Known rows, with every way that one mark hangs from another:
nanim{fifad kuves}: [ 12.7  63.5  47.8 -17.3  23.2  17.9  13.8 -10.1  -5.5  23.2  -1.5 -31.8
   8.6 -29.1  -6.3   9.6  17.8  -4.2  29.1  18.7  35.7  -2.3]
tula{kuves}: [ -0.8  12.4  31.7  -4.6 -10.1  12.6  -2.2 -20.7  26.8  15.9  -8.6  -7.5
   7.5 -22.9 -16.1  -7.9   2.0 -11.3  18.0   9.4  22.1   5.9]
fifad{naze}: [-10.0  -7.2  19.1   0.7  -8.9  12.1  17.4  -3.2  -5.5   1.0  -2.7  -5.5
   0.3  -9.0 -32.8  19.5 -10.7  -5.7  19.4  -8.0   9.3   6.3]
kuves{gepe nanim}: [ 13.7 -26.7   9.7  -2.4   3.4   2.9 -24.2  19.4   7.5  22.3 -15.1   5.1
 -11.8  -7.4  -1.1  -8.6  -9.8 -25.3  28.4   2.7  29.6  38.3]
naze{fifad{gepe{kuves}}}: [  1.0 -28.3  10.4 -13.2   9.9   1.7 -15.3   3.5  16.8 -19.5   1.5 -27.1
   3.2 -47.6  13.3  19.9   1.1  10.0   5.3  21.8 -16.3 -13.3]
tula{fifad kuves{nanim naze}}: [ 16.8 -20.7 -28.7   9.5 -32.9  -1.0 -19.3 -69.4   2.1  23.7 -35.7  12.2
 -19.8 -16.8 -24.6 -29.7 -28.2 -33.1  21.5 -19.7  19.8   0.7]
nanim{fifad{zeki} kuves}: [  6.0  76.0  36.0 -15.7  11.3  14.2  35.4   2.8  -3.9  15.5  15.2 -27.2
  14.7  -4.8  10.3 -11.8  25.5   7.8   1.0   6.1  30.8  -3.5]
nanim{fifad{gepe naze zeki{lagak}} kuves}: [ -5.7  61.4   6.7  -3.9  25.4 -22.2   8.0  22.7  -8.7  -8.3  23.8   2.9
  22.2  14.5   3.6  13.0  34.3  -0.2 -10.5   5.6  -1.6 -11.6]
lagak{zeki}: [  4.5   6.7  53.8  10.9 -21.2  35.8  15.8  14.0   9.2  15.2  10.3  -1.1
 -13.8 -14.1  -9.6  14.0   0.4  -8.8   9.0  46.6  11.5  31.8]
fifad{gepe{kuves{nanim naze}} zeki{lagak}}: [ -8.8 -46.0 -22.0   4.7  -4.2 -16.6 -15.0  20.5  19.6  11.5  -6.9  36.1
  13.7  12.4  17.7  -2.7  -5.8  18.2 -20.3 -12.1 -12.5   1.0]
gepe{fifad kuves}: [-11.7 -26.9  29.5   1.0  -5.0  35.4   5.0 -33.3   0.7   1.1 -14.7 -29.9
  11.0  -7.0  -9.3  19.7 -12.4  44.2  11.0  22.0 -13.4 -16.7]
kuves{gepe{fifad{zeki{lagak}}} nanim naze}: [  3.9 -26.2 -22.1  17.0  -1.8   7.3 -32.2 -11.1 -19.2  14.2 -11.1  28.4
 -21.4  52.6  -5.2 -18.9 -16.8   4.3  -1.6   2.0  -7.2   9.6]
gepe{fifad{zeki}}: [ -6.9  -0.1  25.7   2.9 -23.3  30.7  31.4  -9.9  -9.1  -2.4  13.2 -12.2
   2.6  25.3  -2.9 -24.8  -0.7  30.3  -3.5   8.2   0.1  -1.4]
gepe{fifad{naze zeki{lagak}} kuves{nanim}}: [-13.5 -10.7  -4.2  19.5  16.9  10.6  32.2 -12.0 -16.7  -7.8 -33.0   9.4
  12.9  53.9   8.2  35.5 -10.1  51.7 -19.1  -2.6 -42.9 -25.7]
kuves{nanim{fifad{gepe zeki}} naze}: [ 14.0  -6.2 -25.2  -1.0   4.3 -14.1  -6.9   4.0 -15.2   7.9  -5.1  13.1
 -13.1  -6.0  11.8 -21.4  -5.3 -15.4   3.6 -21.8  10.3   7.7]
fifad{gepe{kuves{nanim}} naze zeki{lagak}}: [-16.3 -29.4 -17.6   8.2   9.4 -25.3   9.6  36.6  14.4  -9.2  -9.6  28.5
  25.7  25.6  19.9  24.1   3.1  21.0 -25.0 -12.8 -27.5  -1.8]
nanim{kuves{naze{fifad{gepe zeki}}}}: [ -2.3  26.9 -17.7  -8.8 -10.6  -7.1  -8.6  -2.7  -2.7  -8.2  25.7  -8.7
 -14.6 -26.7  -2.3 -30.8  16.3  -7.3  -6.6  -5.2   9.0  -7.7]
tula{kuves{nanim}}: [ 11.0   8.0  18.9   0.3   4.5   3.4   3.4 -14.1  18.3  25.2 -36.6   5.2
  -0.2 -15.2  -1.4  -7.9  -2.9 -17.1  23.3  -1.2  23.9  14.4]
kuves{gepe nanim naze{fifad{zeki{lagak}}}}: [ 18.3  -4.6 -21.3   4.2  18.2  -0.9 -25.0   8.9 -10.4   4.6  -9.8  23.3
 -32.4  24.4  10.5  -8.1 -14.1 -22.2  -4.2   0.7  -3.2   5.8]
naze{fifad{gepe{kuves} zeki}}: [ -5.6 -14.8  -1.4 -11.2  -1.3  -1.8   7.7  17.5  19.0 -26.8  18.3 -22.6
   8.5 -22.6  29.0  -0.3   9.0  22.2 -23.2   9.4 -20.8 -14.0]
nanim{fifad{gepe naze} kuves}: [ -0.7  43.5   4.5  -8.4  22.5 -16.4 -10.3  -3.3 -15.3  -4.5   6.1 -21.5
   7.2 -33.7 -17.2  22.5  21.2 -15.5  22.8   2.9  12.6  -5.2]
kuves{gepe nanim naze}: [ 10.3 -40.3 -18.6   3.8  -6.9   0.9 -45.9  -5.4  -2.1  28.2 -20.4  14.7
 -28.3 -12.5 -20.8 -11.2 -27.4 -31.5  29.5 -13.1  28.1  30.9]

Rows:
[-12.9   6.0  -5.3  -1.4  24.4 -17.5   2.8  16.0   2.8 -22.0  10.8  -0.2
  29.1  13.4  15.9  41.9  11.8  22.7 -25.2   2.9 -33.6 -25.4]  nanim{fifad{gepe{kuves} naze zeki{lagak}}}
[ 17.2   7.6   1.4  -6.2  14.1 -12.5  15.1  29.3  -4.5   0.7  -0.6   3.6
   3.4   0.0  31.8 -20.2  12.1 -10.4   2.3  -6.7  12.4  15.4]  kuves{nanim{fifad{gepe zeki}}}
[  1.9  64.3  23.4  -8.0  27.2   7.7  16.3 -19.7 -23.0   8.1  -9.6 -30.1
   3.1 -22.1 -23.7  33.5  10.9  -6.3  27.0   1.9  18.7 -12.3]  nanim{fifad{naze} kuves}
[  9.9  -3.2 -25.8  13.6 -19.6  -9.7   6.3 -54.0  -4.4   2.2 -38.8   3.5
  -8.8  -4.5 -21.8  -2.5 -18.5 -29.1  18.1 -21.2   3.9  -1.7]  tula{fifad{naze} kuves{nanim}}
[-17.7   2.3   1.6  13.3 -19.8  19.5  35.1 -20.3 -25.9 -17.8   5.5 -10.9
  -2.8  33.1 -20.5   0.8  -7.8  26.6  -6.7  -8.0 -17.8 -11.2]  gepe{fifad{naze zeki}}
[ -4.3   6.0  -3.0  -7.0 -14.7   5.7 -52.3 -15.5   5.7  29.6  10.3  -7.1
 -13.3 -27.8 -36.2 -14.1  -2.7 -22.7  25.6  -0.1  40.0  20.2]  nanim{kuves{gepe naze}}
[  6.4   9.8 -22.4   2.3  18.4 -24.3  17.7  19.0 -21.5 -13.6  -8.2   5.5
  -1.4   6.4  14.2   4.8   4.9 -12.7  -1.1 -23.1  -4.6   5.9]  kuves{nanim{fifad{gepe naze zeki}}}
[  1.0  24.2   2.7   4.8  43.7  -2.0  35.7   5.5 -11.6   0.3 -32.9   3.0
  17.7  32.2  22.5  51.6  -4.4  27.0 -15.3  -7.1 -25.4 -23.7]  gepe{kuves{nanim{fifad{naze zeki{lagak}}}}}
[  1.6   1.6   1.5  -4.6  14.2 -11.5 -10.3  -0.3 -16.2 -15.0   3.8 -12.4
   0.4 -24.9 -16.0  26.6   2.2 -19.4  21.7   0.0  -2.3  -1.0]  nanim{fifad{gepe naze}}
[ 16.9  16.4 -34.3   8.5  21.1 -12.3 -43.3 -18.5   4.2   6.5 -24.3  21.9
 -31.1  16.3   9.1 -11.4  -7.6 -29.4  -8.2   1.9  -5.8  -3.7]  tula{kuves{gepe nanim naze{fifad{zeki{lagak}}}}}
[-18.0 -31.9   4.2  -8.8 -24.0  -5.2   4.2  28.6  34.5  -8.0  25.5  -6.4
  28.9 -11.4  18.5 -12.3   9.9  25.9 -23.1  -1.6  -3.6   5.8]  fifad{gepe{kuves} zeki}
[  8.5  26.5  40.0  -7.2  11.8  19.5  35.2  22.7   4.5  -7.7  16.4   0.8
   0.3  19.6  17.2  -1.8   8.9   5.7 -12.2  22.6  -5.4  -9.9]  naze{fifad{zeki{lagak}}}
[  6.8 -28.9  -8.4  -6.5  -5.2   0.6 -32.0 -12.7  -5.1 -10.4   8.0  -4.8
 -27.1 -43.0 -16.1  -6.5 -12.0 -23.0  19.3   5.3  -0.1  -2.8]  kuves{naze{fifad{gepe}}}
[  3.2 -31.3 -35.1  13.9 -17.3   9.8 -28.6 -23.7 -23.6   9.6 -12.6   9.0
 -30.5  28.9 -10.5 -31.8 -24.1   1.4   4.0 -14.5   2.1  14.8]  kuves{gepe{fifad{zeki}} nanim naze}
[-19.7 -16.4 -12.0   2.5 -26.7 -15.7  12.0  26.7   4.8 -19.6  28.5   8.0
   9.4   4.2  -9.1 -12.0   7.3  -3.3 -12.9 -19.6  -2.3  12.6]  fifad{gepe naze zeki}
[  3.6  41.6  -6.9  -5.3  10.7   1.4 -31.4   0.1  -1.8   6.8  21.2   0.4
 -17.9   7.1  -5.0 -11.9  10.7 -12.9  -8.3  14.4   9.2  -5.9]  nanim{kuves{gepe naze{fifad{zeki{lagak}}}}}
[ -4.5  -9.6  12.6  -9.4  12.8  -3.3   3.9  30.3  23.9 -23.3  19.6  -3.3
  18.3  -0.4  34.5  11.7  15.4  25.0 -28.9  24.2 -30.7 -19.4]  naze{fifad{gepe{kuves} zeki{lagak}}}
[ -8.4 -25.4 -17.9   7.0 -39.7 -20.6   7.6  11.2   3.4 -23.9  36.9  24.7
  15.9  31.4  -6.4 -20.4   4.4 -11.3 -20.1  -5.9 -14.2   1.3]  tula{fifad{gepe naze zeki{lagak}}}
[ -8.2 -48.9 -52.1   9.0 -33.5 -26.2  12.4  -5.6   3.2 -22.0  -4.1   6.0
  12.9   6.3  12.5  -7.6 -11.1   7.5 -22.3 -31.6 -22.1  -1.8]  tula{fifad{gepe{kuves{nanim}} naze zeki}}
[ -6.8 -14.2  26.7  -5.2 -15.5  -7.4   6.2  50.8  26.9  -0.4  38.7  25.1
  25.0  19.6  13.4 -24.8  19.9   1.4 -15.6  13.8   6.1  16.8]  fifad{gepe zeki{lagak}}
[ -8.2  -7.1  -9.9  -4.9  -7.1  21.2  12.5 -24.8   1.5  -6.9  -1.6 -22.1
 -12.4 -17.4   2.6   8.1 -17.8  25.4 -18.6  -7.6 -16.1 -29.3]  gepe{kuves{naze{fifad{zeki}}}}
